Known rows, with every step that occurs
vora/sakiz/leli/vanoz: [ 26.6  15.9   8.7 -25.9   9.7  23.3  -0.7 -25.6  17.3  10.9 -31.7 -12.7
  14.7   8.6  -6.2  18.9 -11.8   0.7 -25.4  -7.1]
zeru/vora/sakiz/leli/vanoz: [ 23.7  10.1  12.9 -35.7  -6.3  10.7  -7.2 -26.6  -2.3  -7.1 -10.8  -7.5
  12.2   5.2  10.8  21.0  -4.7  -1.9 -25.1  -0.4]
vanoz/vora/zeru/leli/sakiz: [ 50.6   3.5  54.0  30.1 -20.4   5.2   1.5  -8.5 -14.7  13.2 -39.3  15.9
   5.0 -11.9  17.1   2.6   1.1 -24.6 -11.7  34.8]
leli/fako/vora: [  6.1  45.2  15.7  33.5  29.5  13.0  19.3 -52.7  17.6 -14.6  46.4  -1.6
  14.9  24.7  23.6  38.5  10.1 -11.2  -1.5  46.4]
vanoz/vora/zeru: [ 23.3  58.0  10.5 -14.5 -30.7  28.0   0.3  -9.6  24.0 -22.3  -3.5   0.0
  25.2 -16.6  13.8 -32.2  28.2 -34.3 -14.8   7.1]
fako/vora: [-19.3  62.8  20.4   5.1  35.1  12.8  10.9 -27.3  18.3 -28.2  58.2 -10.7
  29.2  34.0  43.0   4.4  26.4   2.9   1.5  27.3]
fako/vora/zeru/leli/vanoz: [ 27.9  10.1  24.0   9.5  53.4   4.3  16.7  -7.4 -31.5  -6.1 -16.2 -14.0
  23.9  11.5   1.4  33.0   0.8  -0.1  -4.8  19.0]
vora/zeru/leli/fako: [ 55.6 -15.3  18.1   7.7   2.3   5.7  10.8 -29.6 -11.8  10.3 -19.3   5.6
  -8.9 -19.1  -8.4  15.5  27.7 -34.6  -3.2  24.1]
vanoz/vora/sakiz/leli/zeru: [ 38.6  38.0  12.9  14.9 -29.0   6.5 -15.1 -39.6  16.1  32.4 -11.2   8.4
  21.2 -19.1  14.9 -48.5 -14.0 -34.9 -43.1  36.4]
sakiz/leli/fako/vora/vanoz: [ -4.5  49.7 -32.4 -18.8   6.3  -5.8  11.6 -22.1  13.5 -18.2  27.0 -10.2
  19.4  -9.0  -3.6  33.8  -6.3  -2.9 -12.9 -23.2]
sakiz/vora/vanoz: [-23.6  52.3 -33.1 -76.3 -17.0  -2.9  -9.3  -3.5   7.2 -49.3  26.2 -15.5
  36.0  11.1   9.9   5.3  37.2  -8.4  -7.3 -52.9]
fako/vora/zeru: [  0.0  74.9  12.6 -23.4   2.0  15.5   6.7 -30.5  14.9 -44.9  37.7 -22.8
  29.0  12.8   8.3   9.0  29.3 -24.0   4.1  20.1]
leli/vanoz: [ 22.4  13.8  23.6   1.0  54.3  30.3  14.3 -21.5  18.2  12.0 -31.2 -14.6
  30.6  39.8   7.9  28.8  11.2   6.3  -7.6  10.4]
vora/zeru/leli: [ 29.5   1.6  23.4 -29.3   8.3   0.3  -0.6   7.4 -20.2  -8.0  -7.5  -5.3
   6.9 -15.3  13.1 -28.2  46.6 -21.2   0.2  -0.2]
leli/zeru/vora: [ 22.0  17.7  34.6  -6.7  -1.0  -9.0 -13.2 -40.6 -17.7  -3.9  32.7   5.1
  31.6  21.7  54.0 -22.9  38.9 -26.2 -11.9  52.3]
fako/leli/zeru: [ 31.0  41.6   7.7  44.8  30.1   1.7  12.4 -47.3   9.4  44.7  -3.2  -4.5
  42.4  15.5  33.5 -41.8 -21.8  -8.9 -12.3  74.5]
fako/vora/sakiz/leli/vanoz: [ 13.6  33.7   7.2 -12.5  16.8  16.7   3.8 -30.4   9.0  -4.4  -4.6 -14.3
  17.7  13.0   0.2  32.6 -22.2   4.7 -24.5   2.9]
zeru/vora/vanoz/leli/fako: [ 38.8   6.3 -11.8 -20.1 -21.7  -1.0   3.6   0.9   9.5   9.5 -10.4  21.1
   7.6   5.8  11.5   1.7   1.4 -25.7 -25.9  35.5]
sakiz/leli/zeru: [ 39.5  22.6   9.5  27.3  12.5   0.2 -12.0 -46.9  20.9  52.2   6.8  -8.3
  26.3   5.9  21.1 -53.3  10.0 -20.6 -25.3  40.1]

Rows
[ 57.1  -8.0  16.4  28.0 -13.8   6.1  10.9 -20.2 -13.1  10.3 -19.9  18.2
  -7.1 -32.6   2.5   2.3  15.9 -37.9 -14.9  27.4]
vanoz/vora/zeru/leli/fako
[ -2.9  31.4  38.3 -88.5 -47.6  14.4 -13.0 -21.0  -5.8 -57.0  15.9   8.5
   9.6   5.7  31.5   9.7  36.6 -29.8 -12.2   2.9]
zeru/vora/sakiz
[ 29.7  51.5  10.9 -29.1 -52.2   7.4 -16.9 -26.8  11.1 -28.6   9.6  -4.5
  21.4  20.7   3.7  -7.7  19.9 -39.4 -13.1  40.7]
vanoz/leli/sakiz/vora/zeru
[-18.6  67.2  31.0 -50.9 -11.5  22.8   4.4 -27.5  16.0 -53.4  24.5  -2.8
  19.1  15.0  16.0  26.7   9.4 -17.9 -10.6  10.6]
fako/vora/sakiz
[ 11.3  36.5 -15.4 -53.4  -0.6   6.7  -1.3  46.4  31.7   9.3 -20.3   8.0
  28.8  16.4  17.8 -48.1   6.8  -5.4 -26.3   6.2]
vora/vanoz/leli
[ 32.7 -18.8  30.1   9.8  63.3   9.2  13.5   4.2 -20.8  20.9 -35.8  -3.3
  18.7  19.8  16.3  12.7  12.7  11.2  -8.9   7.7]
zeru/leli/vanoz
[ 28.4   8.0   1.2   7.5  36.0  17.7   2.4 -24.4  20.8  29.5 -16.1 -18.1
  19.7  18.3   9.1   1.2   1.3  13.4 -18.3   0.3]
sakiz/leli/vanoz
[ 22.0  27.5  17.0  10.8  -2.4 -16.9  -3.2 -41.9 -25.1   2.7  37.5   5.8
  34.9  13.7  65.6 -32.2   5.8 -13.0  -9.8  70.6]
fako/leli/zeru/vora
[  6.1  59.0  -5.4 -54.8 -36.8  11.8 -15.1 -34.8  10.5 -54.2  38.5 -21.5
  26.5  10.8   5.4 -11.3  55.0 -35.7  -0.5  -2.6]
sakiz/vora/zeru
[ 13.6  38.8  29.2 -45.6 -42.0  -0.6  -6.7 -40.3 -17.8 -27.1   8.2   9.6
  23.0  -1.8  32.7  -4.6  -8.1 -29.6 -19.5  47.9]
fako/leli/zeru/vora/sakiz
[  0.2  53.4  28.3 -28.4 -18.0  23.5  10.7 -48.1  14.1 -41.2  14.1   3.9
   7.4   8.1   0.0  52.4  -3.8 -29.5 -13.5  26.6]
leli/fako/vora/sakiz
[ -2.0  24.1  -7.2 -46.4 -19.8 -16.2  -8.1  -2.4 -19.4 -31.4   1.6  -2.9
  23.1   4.1   8.4  23.5  16.2  -7.1  -8.8 -34.7]
zeru/leli/sakiz/vora/vanoz
[  7.3  22.3   7.6 -65.9 -55.1   0.4 -25.1 -24.3   6.1 -24.2  32.9   0.8
  -1.5 -18.3  32.1 -28.4  26.7 -16.1 -23.8 -11.8]
zeru/vora/sakiz/leli
[ 43.7   0.4  -4.1  18.1  -7.9  12.2   1.7 -52.5  33.7  34.3   7.4   0.3
  -8.0  -7.2   5.9  -3.5  17.9 -17.7 -15.9  15.2]
sakiz/leli/fako
[ 19.5  60.5   9.3   0.2  -3.2  16.2  14.1 -53.7  13.4 -32.0  28.4 -14.9
  18.2   5.5  -7.9  33.9  17.1 -35.7   1.0  36.6]
leli/fako/vora/zeru
[ 31.6   4.1  25.1  44.0  26.2  14.9  10.3  18.2 -12.0  15.2 -27.8  20.3
  21.5  -7.5  39.8 -17.3  -1.9   2.0 -27.8  13.9]
zeru/leli/vanoz/vora
[ 27.6  44.2 -12.4  -9.2  -0.3 -10.6 -12.4  -0.4   8.3  22.6  -4.7   6.7
  46.2  22.9  13.7 -49.9  -6.6 -29.1 -36.2  48.6]
sakiz/vora/vanoz/leli/zeru
[ -9.9  53.5 -19.5 -20.9  17.2   2.2  19.2 -20.7  10.1 -27.6  16.6  -9.7
  26.3   4.8  -3.6  51.4  -0.6  -7.5  -5.9 -14.3]
leli/fako/vora/vanoz
